What can hang from each mark
q_917: q_384 q_450 q_799
q_799: q_153 q_872
q_716: q_46
q_313: q_51 q_917
q_257: q_917
q_872: q_313 q_675 q_799
q_675: q_917
q_384: q_716 q_917
q_153: q_799
q_393: q_450

Known rows, with every way that one mark hangs from another
q_257(q_917(q_384(q_716) q_450 q_799)): [-2.73 -0.21 -2.67  4.07  3.12  0.44  2.32 -0.25  0.23 -0.68  0.13  2.02
 -1.30  2.27 -0.87 -0.88 -0.74  0.36 -0.96  0.35  0.52 -0.25 -0.06  0.14
  1.73  1.10 -1.47  1.12  3.24 -0.53]
q_872(q_313(q_51) q_675 q_799(q_153)): [ 0.84  1.02 -1.16 -0.42 -4.33  1.48  1.95  1.89 -0.72  0.54  2.44 -1.05
  1.83 -1.27 -1.32 -1.23  1.28 -0.38  0.68 -1.26  0.68  2.24 -1.60 -1.79
 -0.99 -0.58 -1.66  1.47 -1.80  1.09]
q_313(q_51 q_917(q_384(q_716(q_46)) q_799(q_872))): [-4.81  0.67 -1.43  2.06  0.03  1.91  4.63 -0.45  0.41  1.66 -0.38  1.02
  0.29  3.57 -0.71 -0.74 -1.18 -1.76 -0.07  0.25  0.68  0.15 -1.93 -1.26
  0.88  0.79 -0.85  0.38  0.05  0.85]
q_153(q_799(q_872(q_313))): [-0.17  1.14  0.68  1.11 -1.17  1.17  0.38  0.34  0.42 -0.84  3.46 -1.71
  1.40  1.08  0.27  0.42  1.30 -1.30 -0.36  0.51  2.69 -0.94 -0.39 -0.92
 -1.34  0.66  1.15  0.05  1.09 -0.57]
q_917(q_384 q_450 q_799(q_153 q_872(q_313))): [-1.98  1.25 -0.29  3.53  2.29  1.86  0.70  1.01 -0.08 -0.19  3.52 -0.39
  0.45 -1.73  0.74 -0.39 -0.52 -1.27 -0.15 -0.28  0.28  2.26 -1.09 -0.94
  1.36  2.05 -0.27  0.10 -0.08 -0.45]
q_153(q_799): [ 0.56 -0.58  0.43  0.84  0.48  0.73  0.12 -0.26  0.79 -0.74  0.00 -0.33
  0.35  1.38 -0.64  0.81  0.78 -0.74 -0.56  0.32  1.32 -0.68  0.29 -0.19
 -0.56  0.42 -0.04  0.06  0.31 -0.59]
q_917(q_450 q_799): [-0.19 -1.19 -0.90  3.14  0.17  1.13  1.53 -0.32  0.07 -0.46  1.46  2.49
 -0.13  0.32 -0.96  0.91 -0.22  0.01 -0.76 -0.14 -0.71  0.03  0.15  0.27
  0.55  1.03 -1.02 -0.12 -1.35  0.27]
q_872(q_313(q_917(q_384 q_450)) q_675 q_799(q_153)): [-0.23  0.98 -2.30  1.96 -2.13  0.67  0.77  1.63  0.30  2.62  3.45  1.79
  0.37  0.44 -1.42 -1.61  0.84 -1.02  0.72 -1.99 -0.40  2.45 -0.79 -0.76
  0.63  0.20 -2.23  2.70 -0.18  0.85]
q_872(q_675): [ 0.05 -0.23 -0.87  0.26 -2.49  0.17  1.33  0.90 -0.60  0.78  0.73  0.81
 -0.01 -0.30 -0.54  0.25  0.49  0.25  0.04 -0.15 -0.03  0.84 -0.20  0.01
 -0.77 -0.05 -0.27  0.65 -0.46  0.55]
q_872(q_313(q_51) q_675(q_917) q_799(q_153)): [ 0.80  0.57 -2.05  0.53 -4.34  1.15  0.10  0.96  0.06  2.58  2.77 -1.90
  0.89 -0.61 -1.54 -1.03  1.86 -0.57  0.56 -1.05  0.17  2.57 -0.60 -1.72
 -0.58 -1.02 -2.51  1.17 -1.88  1.77]
q_313(q_51 q_917(q_384(q_716) q_450 q_799(q_872))): [-4.60  0.17 -2.70  3.23  0.79  1.86  5.96 -0.74  1.01  0.29  0.83  4.51
 -0.42  3.37 -0.28 -0.57 -0.33 -1.50 -1.20 -0.07 -1.65 -0.94 -2.07 -0.89
  1.70  1.73 -0.53  0.96  0.58  0.31]
q_716(q_46): [-0.42  0.14  0.03  0.24 -0.58  0.15 -0.10  0.55 -0.07  1.69  0.42 -1.07
  0.42  1.25 -0.54  0.13 -0.75  0.17  0.47  0.18  1.98  1.34  0.58 -0.09
 -0.53 -0.42 -0.40 -0.57 -1.09  0.84]
q_153(q_799(q_872(q_675(q_917(q_384))))): [-1.62  0.51 -1.48  2.69 -1.35  0.63  0.52  0.37  1.18  2.23  1.20 -0.66
 -0.28  1.15  0.03  0.37  0.96 -1.23 -0.38  0.70  0.77  1.29  0.30 -0.30
 -1.08  0.87 -0.11  0.47  1.98  0.55]
q_799(q_153 q_872(q_313(q_917) q_675)): [-0.98  1.82 -0.26  0.63 -1.95  1.18  0.43  0.96 -0.79  1.61  4.13  0.07
  0.66 -0.72  0.39 -0.60  1.45 -1.08  0.15 -1.11 -0.18  1.35 -1.07 -1.89
  0.03 -0.01 -0.44  0.60 -1.47 -0.32]
q_313(q_51 q_917(q_384(q_716) q_799(q_153 q_872))): [-4.41  0.88 -1.11  1.60  3.20  2.31  3.96 -0.80  0.34 -0.08 -0.99  1.41
 -0.10  0.77  0.43 -1.26 -0.30 -1.93 -0.61 -0.48 -1.55  0.64 -2.70 -2.05
  2.29  1.38 -0.83  0.55 -0.45 -0.97]
q_917(q_384(q_716(q_46))): [-2.81  0.49 -1.31  0.14  1.70 -0.24  1.05  0.33  0.57  1.76 -1.06 -1.19
 -0.27  2.89 -0.08 -1.25 -1.24  0.07  0.67  0.54  2.67  1.23 -0.56  0.25
  0.61  0.42  0.59  0.57  1.26  0.16]
q_799(q_153 q_872(q_313(q_51 q_917) q_675)): [-1.52  1.62 -0.45  0.32 -3.09  1.95  2.58  1.10 -0.67  1.49  3.64  0.58
  0.93 -0.31 -0.08 -0.41  1.40 -1.71 -0.10 -0.96 -0.79  1.32 -1.77 -2.49
  0.07 -0.17 -0.92  0.76 -1.72  0.67]
q_917(q_384(q_716(q_46)) q_450 q_799(q_153)): [-3.08 -0.39 -1.74  2.91  4.67  1.41  1.71  0.30  0.53  1.20  0.17  0.24
 -0.40  1.74 -0.38 -0.77 -1.34  0.17 -0.21 -0.13  1.71  2.95 -0.65 -0.34
  2.09  1.66 -0.95  0.09 -1.80 -0.61]
q_313(q_51 q_917(q_450)): [-1.05 -0.61 -1.58  1.34 -1.45  0.97  3.17 -0.31  0.87  1.20  1.30  4.34
 -0.33  2.79 -1.19  0.46  0.42 -1.06 -0.90 -0.63 -2.17 -0.77 -0.26 -0.60
  1.17 -0.10 -1.48  0.65 -0.84  1.40]
q_675(q_917(q_799(q_153))): [-0.11 -0.87 -0.08  2.51  2.64  1.28 -2.44 -1.24  0.19  1.14  0.05 -1.50
 -0.80 -1.61 -0.39  0.42  0.48 -0.61 -0.31 -0.36 -1.17  1.95  0.43 -0.77
  1.45  0.26 -2.19 -0.89 -2.57 -0.60]
q_384(q_716(q_46) q_917): [-2.09  1.01 -2.57 -0.92  0.31 -0.31  0.94 -0.02 -0.45  2.22 -0.19  0.13
 -0.22  3.65 -0.73 -1.20  0.06  1.13  0.14  0.95  3.28  1.16 -0.12  0.35
 -0.61 -0.35  0.39  0.82  0.12 -0.56]
q_257(q_917(q_384 q_450 q_799(q_872(q_675)))): [-2.46  0.97 -2.38  5.07 -0.86  1.07  3.39  1.55 -0.79  0.43  2.41  2.60
 -0.35 -0.10 -0.54 -0.23 -0.69  0.23 -0.82  0.16 -0.10  1.21  0.08 -0.40
 -0.29  1.22 -1.64  0.52  2.47  0.70]
q_313(q_51): [-0.55 -0.14 -0.26 -0.29 -1.30  0.79  2.09  0.15  0.10 -0.22 -0.40  0.56
  0.36  0.36 -0.46  0.17 -0.02 -0.52 -0.21  0.16 -0.63 -0.05 -0.75 -0.62
  0.10 -0.13 -0.44  0.11 -0.24  0.98]
q_313(q_917(q_799)): [-0.20 -0.94  0.37  2.18 -0.14  1.10  0.19 -1.32 -0.10  0.19 -0.13  1.70
 -0.37  0.57 -1.34  0.55  0.02 -1.41 -0.19 -0.64 -1.54 -0.97 -0.28 -0.23
  0.92  0.02 -1.96  0.43 -1.01  0.01]
q_153(q_799(q_872(q_313(q_51) q_675(q_917)))): [-0.64  0.43 -1.43  2.10 -5.09  1.81  1.68  0.43  0.70  1.66  4.17 -1.26
  0.82  1.94 -0.90  1.01  2.27 -1.75 -0.74  0.62  1.58  0.22 -0.25 -1.43
 -1.71 -0.04 -0.30  0.37  0.23  1.61]
q_393(q_450): [-0.58 -0.04  0.75  0.03 -0.77  0.67  1.47  0.43  0.12  0.47 -0.37  1.38
 -0.18 -0.17  1.11  0.02  0.42 -0.65  0.93 -0.45 -1.09 -0.26  0.08  0.18
 -0.36  0.05 -0.42 -0.08 -0.32  0.76]

Rows
[ 0.84 -0.03 -2.52  0.98 -4.27 -0.23 -0.18  0.31  0.33  2.84  1.24  0.12
  0.10  0.37 -1.38 -0.74  1.41  0.59  0.43 -0.71 -0.13  1.13  0.64 -0.10
 -1.53 -0.92 -1.90  0.86 -0.87  1.32] | q_872(q_675(q_917) q_799)
[-3.78  1.56 -3.08  2.06  3.05  1.67  2.77  0.24 -0.61  1.58  2.37  1.92
  0.29  2.15  0.15 -1.05  0.11  1.46 -0.93  0.48  2.48  2.83 -0.61 -0.90
  0.17  1.37 -0.10 -0.46 -2.65 -1.60] | q_384(q_716(q_46) q_917(q_450 q_799(q_153 q_872)))
[-0.19 -0.68 -2.90  2.37 -5.23  0.90  1.86  0.74  0.57  2.89  4.50  1.16
 -0.49  2.01 -1.58  0.73  1.56 -0.78 -0.59 -0.05 -0.28  1.12  0.24 -0.35
 -0.01 -0.28 -1.43  1.03 -0.81  2.74] | q_872(q_313(q_51) q_675(q_917(q_450)))
[-3.94  0.82 -1.97  2.83  5.06  1.57  2.94 -0.01  0.48 -0.53  0.95  1.66
 -0.16  0.05  1.37 -1.18 -0.46  0.09 -0.99 -0.11 -0.06  1.60 -1.71 -0.92
  1.92  2.60  0.47 -0.16 -0.57 -1.79] | q_917(q_384(q_716) q_450 q_799(q_153 q_872))
[-2.04  1.54 -0.91  1.36 -0.49  1.87  2.33  0.50  0.43  1.07  4.46  2.05
  0.75  1.07  0.25 -0.35  1.12 -1.52 -0.80 -0.96 -1.02  0.68 -1.13 -2.25
  1.28  0.42 -0.65  0.09 -1.75  0.46] | q_799(q_153 q_872(q_313(q_51 q_917(q_450))))
[-1.31 -0.46 -2.31  2.77  1.10 -0.48 -0.75 -0.21  1.63  2.74  0.85  0.81
 -1.64  1.61 -0.22 -0.07 -0.17 -0.55 -0.25  0.17 -1.07  1.40  1.04  0.80
  1.39  0.60 -0.88  0.40  1.45  1.11] | q_675(q_917(q_384 q_450))
[ 0.29  0.50 -2.51  1.24 -4.35  1.72  2.89  1.36  0.06  1.94  4.11  2.77
  1.10  1.16 -2.02 -0.91  1.74 -0.86 -0.01 -2.03 -0.89  1.50 -1.13 -1.77
  0.06 -0.47 -2.69  1.98 -2.50  1.56] | q_872(q_313(q_51 q_917(q_450)) q_675 q_799(q_153))
[-0.55  0.59 -0.55  1.27 -2.24  1.22  2.60  0.91  0.10 -0.25  1.93  0.79
  1.07  0.65  0.11  0.71  1.34 -0.27 -0.78  0.37  1.44  0.02 -0.34 -0.81
 -2.03  0.79  0.73 -0.02 -0.04 -0.30] | q_153(q_799(q_872(q_675)))
[-2.79 -0.77 -1.91  2.85  1.65  0.50 -0.30 -1.12  0.87  3.13 -0.88 -2.01
 -1.15  2.82 -1.05 -0.47 -0.98 -0.63  0.34  0.68  1.79  1.52  0.26  0.32
  1.22  0.46 -1.30  0.19  0.22  0.61] | q_675(q_917(q_384(q_716(q_46)) q_799))
[-2.65 -0.06 -2.66  1.18  2.38 -0.25  2.42  0.06  1.14  0.25  0.03  2.13
 -0.95  2.75  0.37 -1.02 -0.37  0.26 -0.53  0.23  0.27  0.14 -0.75  0.62
  1.52  1.41  0.87  1.21  1.81 -0.35] | q_917(q_384(q_716) q_450)
[-3.44  1.95 -1.75  0.74  3.07  1.55  1.50 -0.09 -1.20  1.21  0.68 -0.31
  0.53  1.05  0.24 -1.28  0.02  0.95 -0.31  0.63  2.90  2.59 -1.06 -1.16
 -0.24  0.82  0.02 -0.50 -2.20 -1.94] | q_384(q_716(q_46) q_917(q_799(q_153 q_872)))
[-0.06  1.54 -0.27  0.47  0.18  0.35 -1.60  0.54  0.39  1.43  1.09 -1.49
  0.51 -0.37 -0.80 -2.12  0.25 -1.77  1.29 -1.68  0.00  1.38 -1.04 -1.05
  1.04 -0.29 -1.97  2.11  0.85 -0.07] | q_872(q_313(q_917(q_384)) q_799(q_153))
[-1.12  0.40 -1.73  2.77 -5.10  2.29  4.93  0.88  0.75  1.00  5.46  3.33
  1.07  3.64 -1.40  1.09  2.16 -2.05 -1.27 -0.30  0.51 -0.89 -0.81 -1.48
 -0.98  0.51 -0.59  1.27 -0.36  1.42] | q_153(q_799(q_872(q_313(q_51 q_917(q_450)) q_675)))
[ 0.05  1.03 -0.21  1.44 -3.69  1.35  1.57  1.22 -0.16 -0.12  4.20 -0.84
  1.44  0.73 -0.17  0.65  1.75 -1.01 -0.32  0.35  2.69 -0.17 -0.55 -0.91
 -2.17  0.58  0.91  0.69  0.47  0.04] | q_153(q_799(q_872(q_313 q_675)))
[-0.73  1.97 -0.20  0.28 -1.52  1.12  0.50  1.71 -1.08  0.44  3.99 -1.35
  1.12 -2.06  0.97 -0.58  1.11 -0.14  0.19 -0.50  1.11  2.20 -1.11 -1.62
 -0.66  0.41  0.44  0.09 -1.30 -0.35] | q_799(q_153 q_872(q_313 q_675))
[-1.54  0.54 -0.41  2.91  2.73  2.01  1.50  0.30 -0.19 -0.69  2.48  1.78
  0.59 -1.51  0.89  0.13  0.06  0.30 -1.06 -0.48 -0.77  1.56 -0.56 -1.26
  0.77  1.76 -0.47 -1.38 -2.81 -1.17] | q_917(q_450 q_799(q_153 q_872))
[-4.21  0.62 -2.30  3.31  1.71  1.22  3.69  0.33  0.52  1.12  1.59  1.43
  0.26  2.89  0.18 -0.66 -1.41  0.20 -0.42  0.59  2.20  1.14 -0.72 -0.12
  0.43  1.89  0.49 -0.28 -0.03  0.07] | q_917(q_384(q_716(q_46)) q_450 q_799(q_872))
[-2.46  0.72 -3.73  0.45  0.71 -0.21  2.23  0.26  0.04  2.40  1.46  2.52
 -0.42  4.80 -0.87 -0.89  0.20  1.51 -0.47  0.81  2.90  1.37  0.25  0.66
 -0.22  0.22  0.32  0.75 -0.33 -0.27] | q_384(q_716(q_46) q_917(q_450))
[-0.96 -1.48 -1.17  3.14 -1.26  2.00  3.53 -0.86  0.44  0.38  1.11  4.47
 -0.31  2.11 -1.94  1.06  0.05 -1.56 -1.03 -0.63 -2.50 -0.86 -0.56 -0.56
  1.33  0.43 -2.50  0.47 -1.81  1.25] | q_313(q_51 q_917(q_450 q_799))
[-1.36  1.26 -0.19  3.05  0.52  0.99  1.05  0.01 -1.05 -1.16  1.33  0.13
  0.37 -0.71 -0.03 -0.22 -0.23  0.23 -0.76  0.33  0.37 -0.58  0.27 -1.11
 -0.46  0.17 -1.38 -0.84  1.50 -0.50] | q_257(q_917(q_799(q_872)))
[-0.60  0.25 -1.47  2.24 -2.29  0.86  0.70  0.00  0.84  1.76  2.35 -0.07
  0.14  1.38 -0.15  0.88  1.89 -0.47 -0.91  0.53  0.89  0.48  0.74 -0.71
 -1.69  0.36 -0.06 -0.34 -0.10  0.24] | q_153(q_799(q_872(q_675(q_917))))
[-1.17  0.65 -0.16  1.90 -0.02  2.03  1.85  0.86 -1.27 -0.29  1.63  0.29
  0.81 -2.88  0.52  0.10  0.35  0.16 -0.39 -0.50 -0.57  2.27 -1.15 -1.52
 -0.41  1.14 -0.71 -0.69 -2.86 -0.81] | q_917(q_799(q_153 q_872(q_675)))
[-1.63  1.90  0.37  0.09 -0.58  1.81  1.19  0.23 -0.08  0.74  2.94 -0.27
  0.93  0.01  0.37 -0.67  0.99 -1.95 -0.19 -0.80 -0.74  0.41 -1.63 -2.49
  0.87 -0.16 -0.54  0.09 -1.17  0.12] | q_799(q_153 q_872(q_313(q_51 q_917)))
[-0.26 -1.60 -1.71  4.04  0.30  0.86 -0.35 -1.22  0.90  1.51  1.79  1.59
 -1.10  0.98 -1.16  1.01  0.35 -0.30 -0.96  0.01 -1.15  0.41  1.13  0.37
  0.95  0.55 -1.82 -0.48 -1.52  0.75] | q_675(q_917(q_450 q_799))
[-3.72  0.41 -2.38  3.11  2.39  1.06  3.72 -0.19  0.66 -0.58  1.15  2.49
 -0.22  1.56  0.78 -0.78 -0.66 -0.01 -0.93  0.40  0.19 -0.11 -1.34 -0.01
  0.92  2.33  0.91  0.27  0.97 -0.88] | q_917(q_384(q_716) q_450 q_799(q_872))
[-0.41  1.07  0.57  1.49 -1.49  1.22  0.20 -0.39  0.70  0.17  3.66 -0.08
  0.99  2.33 -0.29  0.40  1.62 -2.23 -0.38 -0.13  1.51 -1.81 -0.33 -1.20
 -0.56  0.17  0.20  0.57  0.97 -0.49] | q_153(q_799(q_872(q_313(q_917))))
[-0.50  0.85 -0.42  1.08 -4.87  2.10  3.64  1.33 -0.03 -0.33  3.80 -0.37
  1.74  1.21 -0.72  0.84  1.68 -1.54 -0.61  0.49  2.09 -0.12 -1.24 -1.51
 -2.13  0.41  0.48  0.71  0.33  1.04] | q_153(q_799(q_872(q_313(q_51) q_675)))
[-1.36  0.58 -1.19  3.06 -2.62  3.06  4.15  1.58 -0.86 -0.02  4.97  1.46
  1.26 -1.31 -0.41  0.45  0.86 -0.73 -0.86 -0.51 -0.23  2.18 -1.72 -1.99
 -0.09  1.32 -1.02  0.04 -2.90  0.88] | q_917(q_450 q_799(q_153 q_872(q_313(q_51) q_675)))
[-1.04  0.46 -0.99  4.08  1.22  1.85 -1.20 -0.32  0.37  1.33  5.05 -0.70
 -0.07 -0.76  0.38  0.17  1.05 -0.69 -0.76 -0.34 -0.04  1.75  0.21 -1.30
  1.05  1.00 -1.04 -1.02 -2.30 -0.21] | q_675(q_917(q_450 q_799(q_153 q_872(q_313))))
[-2.01  0.54 -3.90  0.17  1.31 -0.29  2.31 -0.31  0.08  0.69  1.00  3.65
 -0.90  3.55 -0.28 -1.00  0.91  1.36 -1.02  0.64  0.87  0.09 -0.42  0.72
  0.27  0.60  0.78  1.37  0.55 -1.13] | q_384(q_716 q_917(q_450))
[-2.53  1.06 -1.94  1.00  2.88 -0.74  0.87  0.01  0.15 -0.14 -1.30 -0.39
 -1.15  1.91 -0.01 -1.78 -0.53  0.33 -0.20  0.48  1.19 -0.30 -0.21 -0.16
  1.20  0.05 -0.36  1.21  4.55 -0.82] | q_257(q_917(q_384(q_716)))
[-3.62  0.26 -3.26  3.38 -0.16  1.23  5.19  0.70 -0.02  0.11  1.89  3.34
 -0.23  1.38  0.29 -0.60 -0.23  0.32 -0.90  0.28  0.08  0.80 -1.54 -0.01
  0.15  2.31  0.58  0.94  0.46 -0.23] | q_917(q_384(q_716) q_450 q_799(q_872(q_675)))
[-1.47 -0.04 -1.68  4.13 -2.72  2.09  1.88 -0.50  0.63  1.25  4.84  0.70
  0.24  1.24 -0.69  0.84  0.81 -1.42 -1.00  0.29 -0.34  0.10 -0.28 -0.99
  0.16  0.65 -1.16 -0.51 -1.09  1.69] | q_675(q_917(q_450 q_799(q_872(q_313(q_51)))))
[-3.01 -0.77 -2.11  3.14  1.99  0.89  2.52  0.04  0.69  1.29  0.36  1.26
 -0.48  3.23 -0.95 -0.34 -1.48  0.00 -0.16  0.36  1.97  1.29 -0.37  0.53
  1.14  1.45 -0.54  0.52 -0.19  0.39] | q_917(q_384(q_716(q_46)) q_450 q_799)
[-1.22  1.52 -0.61  0.09 -0.19  0.97  1.55  1.42 -0.84  0.58  1.77  0.19
  0.73 -2.09  1.28 -0.51  0.67  0.58 -0.29 -0.48 -0.15  2.42 -0.83 -1.58
 -0.61  0.62  0.36 -0.54 -1.90 -0.72] | q_799(q_153 q_872(q_675))
[-1.33 -0.15 -1.40  4.60  1.89  0.58  0.97  0.38 -0.13 -0.25  0.50  1.56
 -1.07  0.43 -1.17 -0.06 -1.14 -0.26 -0.62  0.13 -0.23  0.51  0.59  0.21
  1.23  0.76 -2.38  0.63  2.86  0.42] | q_257(q_917(q_384 q_450 q_799))
[-1.56  0.05 -2.15  0.70  1.19  0.64  1.55 -1.10 -0.82 -0.29 -0.77  1.44
 -0.63  1.58 -0.92 -0.69  0.55  0.43 -0.54  0.77  0.89 -0.14 -1.08  0.48
  0.08  0.57 -0.25  1.25  0.19 -1.50] | q_384(q_716 q_917(q_799))
[-0.12 -0.51 -0.06  1.97 -2.79  2.76  1.85  0.29 -1.03  0.84  2.18  0.44
  0.36 -0.71 -2.03  0.49  0.96 -2.26 -0.05 -1.17 -1.28  1.39 -1.64 -1.84
  0.93 -0.12 -2.91  1.41 -2.71  1.02] | q_872(q_313(q_51 q_917(q_799(q_153))) q_675)
[-3.27  0.35 -2.22  3.93  5.18  1.13  1.13  0.51 -0.04  1.12  0.33  0.01
 -0.80  2.02 -0.88 -1.18 -1.34  0.64 -0.48 -0.02  2.23  2.68  0.24 -0.82
  2.16  0.87 -2.29  0.07  0.47 -0.72] | q_257(q_917(q_384(q_716(q_46)) q_450 q_799(q_153)))
[-1.56  0.74 -3.19  1.44 -1.05 -0.14  1.59 -0.05  1.34  1.55  2.52  2.16
  0.02  4.10 -1.15 -2.24  0.63 -0.90  0.36 -1.10  0.77 -0.90 -1.03  0.01
  1.03  0.35 -0.71  2.97  2.08  0.16] | q_872(q_313(q_917(q_384(q_716) q_450)) q_799)
[-0.44 -0.87 -1.29  3.24 -2.68  2.84  3.02  0.57 -0.46  1.10  3.82  2.77
  0.11  0.27 -2.16  0.76  1.07 -1.91 -0.64 -1.37 -1.56  1.55 -1.25 -1.55
  1.39  0.39 -2.98  1.34 -3.21  1.35] | q_872(q_313(q_51 q_917(q_450 q_799(q_153))) q_675)
[-1.78  0.02 -0.37  0.54 -0.59  0.62  2.02 -0.12  0.66  1.37 -1.48  1.37
 -0.57  1.61 -0.96 -0.34 -0.62 -2.21  0.25 -0.33 -2.00 -0.06 -1.02 -0.45
  1.43 -0.05 -1.38  1.40  1.63  1.47] | q_313(q_51 q_917(q_384))
